Each row was made from one path, in order. Every step used is in the known rows, and no mark comes twice. Write each row's path.
In the rows, zero is written as 128.
Known rows
sezu/rikud/gudek: [109 150 127 116 121 145 129 160 157 116 105 117 136 130 141 126 130 144
 124 124 116 113 151 150  85 156 140 131 130 115 164 135 109 156 135 111
 124 183 118 125 110 151 162]
doto/vobin: [112 148 132 134 143 146 142 156 154 134 115 117 143 138 133 132 136 100
 124 145 142 123 159 155  69 126 151 141 108 135 144 135 129 146 133 112
 117 165 112 134 111 153 162]
bepe/sogor/feve/vono/rituzo: [128 147 139 136 180 122 122 176 154 131 122 107 152 146 163 136 111  84
 132 155 123 119 141 159 117 120 138 142  97 110 157 168 122 161 124 115
 133 176 120 121 125 142 162]
doto/rituzo/mekag/feve/sogor: [ 93 144 127 138 168 106 150 158 178 129 119  72 111 120 142 109 137 124
 138 140 145 130 159 144 113 115 146 137  99 114 134 112 121 171 131 125
 135 169  99 127 112 159 165]
sogor/feve/vono/vobin/doto/rituzo/gudek: [118 152 133 105 226 114 125 176 158 154 122 123 138 152 120 106 103 131
 136 171 150 127 131 157  99  79 142 146 101 115 167 133 121 169 115 126
 119 170 101 124 132 103 166]
vobin/doto: [108 144 125 138 164 148 139 156 147 125 118 119 135 138 145 131 125  86
 118 152 129 123 150 157  80 119 147 130 101 113 169 138 113 144 120 115
 116 171 108 136  95 151 164]
bepe/gudek/rikud/sezu: [113 157 128 119  92 167 132 165 164 117 106 123  95 143 166 124 126 112
 128 131 116 120 148 162  97 144 152 137 134 122 145 143 119 145 118 109
 133 174  99 129 165 120 158]
bepe/sogor/feve/genonaz: [122 157 144 146 215 129 132 166 173 168 120 119 147 141 149 146 116  81
 127 158 136 131 157 149 115 104 147 145 136 110 152 155 129 166 134 111
 126 171 112 124 143 134 162]
sogor/feve: [116 153 129 121 153 126 137 165 164 131 120 127 148 141 137 133 119  89
 132 148 121 125 153 153 112 130 132 147 111 115 141 151 125 148 131 110
 112 174 113 125 124 153 161]
sezu/rikud/gudek/rituzo: [110 148 132 111 104 148 118 162 150 113 109 115 112 135 146 124 126 139
 131 138 109 116 157 152  93 167 137 133 135 124 162 143 117 152 130 110
 129 176 117 129 108 141 160]
feve/vono/rituzo: [109 134 129 108 121 142 133 169 149 122 120  97 149 136 152 126 125  87
 129 143 100 117 143 162  81 122 143 130  86 112 158 121 120 147 129 117
 132 175 104 120  70 147 162]
gudek/bepe/sogor/feve: [135 141 141 152 198 138 126 166 165 111 113 140 131 151 159 130 120  88
 130 151 138 125 148 148 131 138 139 154 118 114 154 166 128 161 127 107
 129 175 116 127 149 131 161]
genonaz/feve/sogor: [101 163 131 122 107 150 132 153 162 143 118 102 122 141 157 132 120 112
 122 152 132 126 152 150 116 165 141 134 107 127 160 124 105 170 132 111
 136 174 107 124  84 166 170]
vobin/doto/rituzo: [104 152 122 149 169 144 142 162 149 134 119 109 120 144 135 125 124  99
 128 166 143 126 152 163  69 104 152 130 105 116 161 134 120 169 129 129
 114 168 109 134  98 149 165]
sogor/bepe/gudek: [116 159 129 148 154 133 134 174 169 135 114 111 136 147 132 129 118 121
 132 137 148 115 150 148  87 121 132 143 118 114 128 135 125 166 138 110
 124 170 108 123 136 126 154]
rikud/sezu: [103 148 128 130  87 157 139 152 163 124 111 121 136 139 155 120 134 105
 129 133 102 126 153 148  85 141 145 130 105 115 168 134 121 157 124 110
 120 174 103 132 121 155 163]
bepe/gudek: [114 160 131 121 142 136 130 157 165 132 111 107 141 136 146 132 121 101
 128 139 117 116 145 151  91 129 144 132 113 115 141 137 129 143 126 112
 125 167 109 128 127 136 155]
vono/vobin/doto/rituzo/gudek: [105 156 122 131 209 133 117 161 159 160 114 120 140 134 134 106 114 122
 138 162 140 125 142 159  68  97 151 138 112 120 172 126 122 164 114 128
 114 163 104 127 117 113 163]
vono/vobin/doto/rituzo/mekag/feve/genonaz: [ 94 143 132 148 252 111 132 159 166 174 127  95 101 114 151 100 136 128
 131 150 140 137 157 154  96  70 146 141 128 115 153  72 118 177 125 129
 121 162  92 137 110 125 162]
gudek/rituzo/mekag/feve/vono/vobin/doto: [105 131 132 117 191 117 128 159 153 125 125 107  76 118 165  94 132 116
 122 146 125 129 142 146 120 101 145 139  89 123 179 103 124 142 102 115
 132 162  92 142 105 116 163]
mekag/rituzo/gudek/bepe/sogor: [124 130 135 144 205 144 123 156 180 128  98 153 152 146 174 124 129 116
 133 156 130 114 145 125 109 138 153 143 106 129 166 162 118 143 114 112
 135 164 113 124 137 119 159]
rituzo/mekag/feve/sogor/bepe/gudek: [106 151 131 148 175 101 144 167 189 125 120  78 117 130 143 120 124 143
 132 121 172 118 154 132 127 115 139 146 110 111 120 113 119 173 130 109
 138 172 100 129 139 137 158]
sogor/bepe/gudek/rituzo/mekag/feve/vono: [115 139 138 128 158  99 141 174 180 118 120  89  82 138 141 113 124 149
 131 134 141 120 148 136 129 112 129 145  99 120 133 126 134 155 127 109
 141 160  88 126 142 108 153]
rituzo/gudek/bepe: [116 130 130 119 162 149 119 159 181 118 104 136 132 145 138 122 121 121
 132 136 118 119 147 146 100 147 142 143 108 122 162 132 120 134 121 109
 132 167 101 118 113 125 158]
mekag/feve/vono: [113 138 121 112 150 135 149 157 169 123 116 120 125 133 153 115 135 110
 122 148 112 124 142 145 114 114 144 127  77 106 155 115 118 133 128 114
 126 171 100 126 101 142 163]
genonaz/feve/sogor/bepe/gudek: [115 176 136 140 129 137 130 168 171 144 119  96 120 154 132 136 110 149
 125 144 165 118 148 144 120 149 131 143 118 129 134 123 109 195 138 109
 139 174 104 124 119 140 164]
vobin/doto/rituzo/gudek/bepe: [111 135 125 140 200 150 129 161 165 123 109 132 122 151 124 117 116 126
 133 158 148 124 142 151  80 114 148 139 113 124 162 132 118 158 121 126
 122 165  97 128 119 119 162]
vono/rituzo: [104 146 124 130 117 144 126 166 150 128 118 107 146 130 162 129 127  77
 133 138 100 117 157 164  78 132 135 138 108 121 149 126 120 145 131 116
 124 171 112 123  88 159 159]
feve/vono/vobin/doto/rituzo/gudek/bepe: [124 127 130 115 221 142 119 167 155 129 112 128 123 153 129  98 117 134
 130 162 139 125 125 156  83  96 152 138  99 117 182 102 121 170 113 125
 130 170  90 127 106  95 166]
rituzo/mekag: [ 96 140 134 113 140 114 134 154 165 130 113  88 128 119 148 127 133  90
 127 129 111 124 155 149  87 141 138 137 111 115 154 136 127 151 130 112
 126 166 106 123 104 154 158]
vono/rituzo/mekag/feve/sogor/bepe/gudek: [105 153 130 151 163 104 136 177 180 128 126  72 120 125 155 119 122 137
 135 115 162 114 158 145 132 113 128 150 111 121 112 107 108 175 131 112
 142 174 102 127 125 139 155]
feve/vono: [115 134 130 107 137 140 141 161 154 121 115 104 135 141 140 124 126  92
 123 151 112 120 140 153  85 127 147 127  87 105 163 130 127 147 132 114
 130 173 100 122  84 140 164]
mekag/feve/sogor: [108 149 119 135 148 138 148 153 174 121 122 114 130 129 154 118 133 107
 125 145 136 125 153 144 127 132 148 133  93 109 143 115 115 142 127 111
 130 178 107 131  98 156 167]
feve/mekag/rituzo/gudek: [ 91 132 121 104 155 136 136 151 158 161 107 116 159 127 136 126 135 111
 130 139 113 115 151 130  83 123 149 133 108 129 143 128 115 138 119 115
 121 160  96 120 120 119 161]
rikud/gudek/rituzo/mekag/feve: [ 96 144 132 118 127 118 128 148 176 123 111 104  93 119 154 107 129 142
 131 130 116 122 162 128 120 147 130 141 112 119 154 127 132 142 122 107
 130 168  99 131 159 143 155]
gudek/bepe/sogor/feve/vono: [143 128 146 130 209 132 126 168 161 104 115 136 127 161 150 127 118 102
 128 154 132 124 133 150 131 128 143 147  97 108 163 158 125 162 126 107
 139 176 110 123 145 121 164]
sezu/rikud: [113 147 119 121 136 138 136 161 160 114 112 114 127 129 146 128 132 110
 127 138 108 120 151 166  87 151 145 134 129 117 159 138 106 148 137 115
 124 174 120 127  71 144 162]
gudek/rituzo/mekag/feve/genonaz: [ 93 136 136 128 179 122 136 158 180 159 122  98  84 116 152 123 135 111
 127 143 110 134 170 142 117 121 142 142 131 126 143 107 129 139 127 112
 135 158  87 127 107 128 155]

Which path is each row?
[ 89 124 122 109 102 164 141 158 158 139 100 139 112 134 157 121 137 124
 129 136 109 120 153 141  90 138 151 136 127 136 145 130 109 143 107 113
 128 164  86 122 154 105 165]
feve/mekag/rituzo/gudek/rikud/sezu
[117 161 123 155 174 125 145 171 182 127 122 107 132 145 142 119 121 138
 127 135 170 117 149 139 129 123 137 142 103 112 123 110 119 166 132 109
 134 176 105 130 138 130 161]
mekag/feve/sogor/bepe/gudek
[116 142 148 122 181  99 123 174 162 132 121  78 140 132 161 131 113  83
 133 139 126 118 142 155 118 116 140 147 101 112 154 167 122 168 123 114
 143 171 116 119 130 142 160]
bepe/sogor/feve/vono/rituzo/mekag
[108 142 123 123  86 174 138 163 157 110 107 132  91 140 168 123 133  98
 128 137 108 127 156 167  91 155 149 136 123 121 162 140 118 149 119 112
 127 177  99 126 140 139 164]
gudek/rikud/sezu
[113 147 137 120 189 128 138 171 168 160 126 120 146 141 133 141 117  92
 128 150 124 132 160 157 110 117 140 146 135 112 137 123 124 158 139 111
 116 177 101 123 115 139 160]
sogor/feve/genonaz
[105 145 141 148 188 108 136 174 190 158 123  91  76 132 136 123 125 145
 132 133 146 127 167 138 124 107 128 151 145 125 118 102 130 162 134 109
 137 158  85 126 141 106 149]
sogor/bepe/gudek/rituzo/mekag/feve/genonaz
[ 97 139 141 111 124 119 131 157 158 125 114  88  95 123 147 127 127  86
 132 140 100 125 161 150  95 154 141 142 115 126 153 145 134 142 123 111
 133 162 102 124  96 140 157]
gudek/rituzo/mekag
[125 161 135 145 189 127 127 164 169 137 115 131 143 143 158 134 116  75
 131 155 142 125 150 149 121 125 144 145 115 111 154 179 125 157 126 111
 123 171 122 128 147 143 161]
bepe/sogor/feve
[ 92 147 134 125 154 111 137 158 165 137 113  79 120 127 133 119 132  99
 138 144 118 126 157 154  74 126 142 136 111 119 146 133 131 171 137 127
 124 163 104 121 109 150 159]
doto/rituzo/mekag
[107 150 134 118 102 145 124 155 153 130 110 116 119 140 150 125 121 124
 130 145 115 117 160 143  89 162 137 136 115 119 159 145 138 147 124 108
 128 175 105 128 131 142 160]
rikud/gudek/rituzo
[131 149 135 147 226 129 116 168 182 135 107 140 135 158 135 119 108 124
 145 161 152 125 148 148 122 125 141 156 122 121 150 175 130 172 125 120
 132 165 112 115 172 112 160]
doto/rituzo/gudek/bepe/sogor/feve
[123 141 136 100 161 121 144 172 159 129 121 118 143 149 134 131 119  97
 127 149 115 124 141 153 111 120 138 140  94 106 153 142 127 149 132 111
 123 178 103 122 119 138 164]
sogor/feve/vono
[130 137 147 150 224 135 106 175 185 158 116 131 149 145 156 140 104 116
 133 147 136 122 153 149 125 116 140 158 142 119 147 144 119 157 127 109
 140 171 106 115 148 111 156]
vono/rituzo/gudek/bepe/sogor/feve/genonaz
[104 155 142 114 132 111 124 160 165 136 114  78 102 125 146 128 119 104
 131 134 110 117 152 144  98 143 138 140 122 127 136 143 138 141 118 109
 139 155 100 128 129 124 150]
bepe/gudek/rituzo/mekag
[115 173 134 139  79 163 133 173 175 128 111 115  82 161 157 129 113 160
 125 136 168 123 150 154 129 167 136 146 134 135 137 126 104 195 125 106
 148 180  95 127 156 125 167]
genonaz/feve/sogor/bepe/gudek/rikud/sezu
[104 154 123 137 182 141 136 162 168 147 110 117 138 143 124 123 110 118
 136 167 152 123 147 153  72 101 149 132 105 120 166 147 116 155 121 129
 117 160 103 127 113 130 163]
vobin/doto/rituzo/gudek
[ 97 137 129 102 177 121 139 162 162 162 113 127 162 135 128 129 123 117
 137 145 124 118 153 131 109 116 143 148 116 130 128 139 114 144 118 113
 113 165  98 121 149 120 162]
sogor/feve/mekag/rituzo/gudek
[ 91 152 128 111 107 160 129 143 145 157 118 101 109 133 134 127 129 106
 118 140 110 127 156 150 102 156 135 134 117 130 144 112 109 164 135 112
 130 159  95 123  97 150 166]
genonaz/feve/mekag
[124 150 114 144 165 141 149 178 175 116 117 119  90 147 155 126 121 138
 127 140 177 119 153 153 133 127 150 148 124 116 112 123 111 156 126 110
 140 180  99 127 146 111 161]
mekag/feve/sogor/bepe/gudek/rikud
[111 147 133 137 182 132 134 158 148 147 120 108 137 138 134 134 122  79
 128 145 137 127 154 147 115 119 147 145 122 112 145 160 124 166 128 110
 128 166 110 127 151 136 166]
bepe/sogor/feve/mekag
[104 141 130 114 158 133 141 158 144 145 124 108 138 136 122 129 125  88
 128 134 121 127 156 152 106 122 138 145 118 115 128 129 123 156 134 110
 120 170  97 124 124 137 165]
sogor/feve/mekag
[146 129 151 123 191 131 122 171 160  94 108 135 124 155 148 122 120 154
 122 136 142 114 130 144 137 143 139 143 123 103 166 152 117 178 132 105
 143 191 118 125 154 115 166]
sezu/rikud/gudek/bepe/sogor/feve/vono
[111 147 113 122 219 125 126 162 170 150 116 128 124 135 137  89 121 142
 131 163 147 127 132 149 100  75 149 134  86 112 173 106 116 153 110 129
 122 163  98 131 122 106 165]
mekag/feve/vono/vobin/doto/rituzo/gudek
[100 129 139 101 125 113 128 166 152 123 119  76 130 123 152 126 126  95
 131 130  99 117 144 156  83 126 142 133  90 114 153 120 120 157 127 117
 139 169 100 118  77 147 159]
feve/vono/rituzo/mekag
[132 137 138 151 171 156 114 158 162 102 101 130 120 141 161 122 131 150
 122 127 135 114 141 144 105 162 143 137 134 110 169 154 112 171 130 106
 141 180 123 127 135 136 163]
sezu/rikud/gudek/bepe/sogor
[133 141 142 137 213 131 113 165 186 127 106 148 144 150 145 129 108 107
 133 148 143 122 146 139 136 133 142 156 120 118 157 179 123 151 115 106
 134 168 114 118 167 113 158]
rituzo/gudek/bepe/sogor/feve
[109 151 135 101 112 148 135 157 157 138 113 111 117 144 144 126 123 114
 120 155 108 123 140 149 110 149 140 129  91 122 170 120 111 163 133 112
 131 168 101 120  86 147 165]
genonaz/feve/vono
[ 92 141 135 122 121 120 123 163 158 131 118  75 139 117 158 127 128  82
 133 125 100 119 160 161  83 135 135 142 112 123 143 125 118 153 128 117
 129 168 110 121  85 161 156]
vono/rituzo/mekag
[ 99 143 141 105 119 111 125 161 158 112 107  92  98 120 146 121 130 148
 129 125 110 115 159 148  95 169 130 138 141 125 160 140 120 158 128 109
 135 173 113 126 114 136 158]
sezu/rikud/gudek/rituzo/mekag
[114 144 119 134 211 134 138 163 150 134 125 119 108 136 151  90 132 123
 128 165 140 131 135 159  97  74 150 131  84 112 169  89 120 164 119 130
 116 171  99 137 107 124 167]
mekag/feve/vono/vobin/doto/rituzo
[ 97 134 124 101 125 148 142 166 159 142 107 139 113 144 150 122 128 128
 137 137 118 123 155 142 120 135 149 150 135 139 131 141 109 149 108 111
 121 173  89 122 189  99 165]
sogor/feve/mekag/rituzo/gudek/rikud/sezu
[118 139 118 124 207 141 133 157 153 133 124 129 120 127 161  99 132 115
 117 151 132 126 133 153 110  86 148 131  79 107 179  95 114 141 111 116
 119 172 100 140 101 126 167]
mekag/feve/vono/vobin/doto
[ 96 142 122 171 204 115 157 170 175 124 127  85  95 136 136 111 127 143
 132 147 198 129 157 145 109  96 140 143 101 115 140 104 111 200 135 127
 130 173  97 135 112 144 169]
vobin/doto/rituzo/mekag/feve/sogor/bepe
[118 153 120 154 121 158 147 177 183 109 115 124  83 149 166 115 126 158
 128 128 171 123 153 152 136 131 143 145 122 120 126 118 108 170 124 108
 140 182  93 132 173 117 164]
mekag/feve/sogor/bepe/gudek/rikud/sezu
[ 98 140 130 121 135 118 125 159 173 114 108 108  86 113 158 110 136 164
 131 122 117 119 163 139 128 164 131 140 136 125 153 129 115 150 126 109
 132 169 112 129 133 134 157]
sezu/rikud/gudek/rituzo/mekag/feve
[ 90 129 124 123 141 139 146 148 137 147 115 111 146 131 146 127 144  85
 125 143 106 118 153 137  77 123 145 132 105 128 135 113 119 152 129 117
 116 166  97 126 104 138 164]
feve/mekag/rituzo
[138 144 144 142 199 134 116 167 165 101 107 141 129 147 158 126 121 152
 126 130 143 116 144 145 134 152 135 151 143 114 162 164 111 175 131 105
 134 186 128 128 173 127 162]
sezu/rikud/gudek/bepe/sogor/feve
[117 155 130 139 105 159 144 178 166 108 113 109  96 158 155 129 120 134
 127 129 164 120 150 156 104 145 148 144 130 118 131 131 115 185 125 106
 144 187  95 127 158 112 165]
feve/sogor/bepe/gudek/rikud/sezu
[ 94 143 144  93 103 123 122 161 156 146 118  73 112 127 157 122 122 112
 126 138 101 119 144 154 108 146 131 135  95 132 158 115 107 170 130 116
 143 165  99 114  76 159 161]
genonaz/feve/vono/rituzo/mekag
[ 96 149 126 141 218 108 135 155 159 139 127  80 103 117 154  93 132 124
 132 146 166 131 149 151 109  92 153 139 102 115 153  92 116 180 114 128
 128 170 101 141 113 144 169]
vono/vobin/doto/rituzo/mekag/feve/sogor
[101 146 141 124 181 114 131 159 183 161 122  86  87 117 148 123 126 124
 128 139 120 126 163 137 125 111 139 141 141 125 132  99 132 137 123 109
 137 154  88 131 137 116 150]
bepe/gudek/rituzo/mekag/feve/genonaz
[119 162 130 145 154 125 140 172 170 126 120  95 147 151 132 132 114 118
 129 138 170 114 147 146  93 124 140 140 110 111 128 132 120 176 137 108
 136 180 102 125 125 133 161]
feve/sogor/bepe/gudek
[113 136 119 116 136 140 138 167 160 124 123 114 138 128 165 113 130 103
 130 142 103 119 147 156 112 115 141 131  79 114 153 110 116 134 130 116
 130 173 105 124  85 149 160]
mekag/feve/vono/rituzo
[107 161 133 119 170 142 127 161 138 156 121 112  99 148 141 105 121 134
 127 174 137 128 131 162  90 107 145 132  93 126 184  99 109 190 122 129
 124 166  98 131  91 133 171]
genonaz/feve/vono/vobin/doto/rituzo
[104 156 127 156 190  92 151 172 187 132 121  68 107 136 124 109 126 152
 142 137 183 123 154 140 118 105 133 147 112 112 109 109 123 195 136 123
 139 169  99 125 148 135 159]
doto/rituzo/mekag/feve/sogor/bepe/gudek
[108 145 135 127 208 125 131 158 165 172 109 127 159 136 146 132 121 106
 132 152 141 118 149 126 117 111 147 145 116 126 140 174 119 149 115 112
 123 159 110 123 172 110 163]
bepe/sogor/feve/mekag/rituzo/gudek
[110 157 136 110 165 148 123 156 138 155 121 116 113 140 155 111 120 112
 113 161 126 125 130 156 103 121 144 132  92 127 191 108 102 171 116 115
 125 169 102 134  83 137 170]
genonaz/feve/vono/vobin/doto
[110 151 124 127 188 143 124 157 143 135 121 121 137 129 157 112 127  92
 121 148 128 125 144 161  73 112 145 136 105 117 176 118 116 150 114 116
 115 171 110 138  88 136 164]
vono/vobin/doto
[123 150 126 135 137 148 136 182 167 120 110 125  97 152 142 135 119 108
 129 136 149 117 154 165  94 134 137 147 135 120 124 141 123 155 132 111
 132 176 103 119 137 106 155]
sogor/bepe/gudek/rikud
[ 85 141 125 104  83 172 133 154 158 164  99 134  90 139 164 121 130 146
 127 141 111 123 154 136 111 166 150 139 134 152 152 121  93 156 110 113
 131 163  84 119 157 112 166]
genonaz/feve/mekag/rituzo/gudek/rikud/sezu
[ 94 131 133 126 188 116 141 156 185 158 119  92 116 110 150 121 139 110
 125 133 116 131 166 141 112 113 145 139 125 113 142  92 120 146 133 113
 128 165  92 126 107 147 156]
rituzo/mekag/feve/genonaz
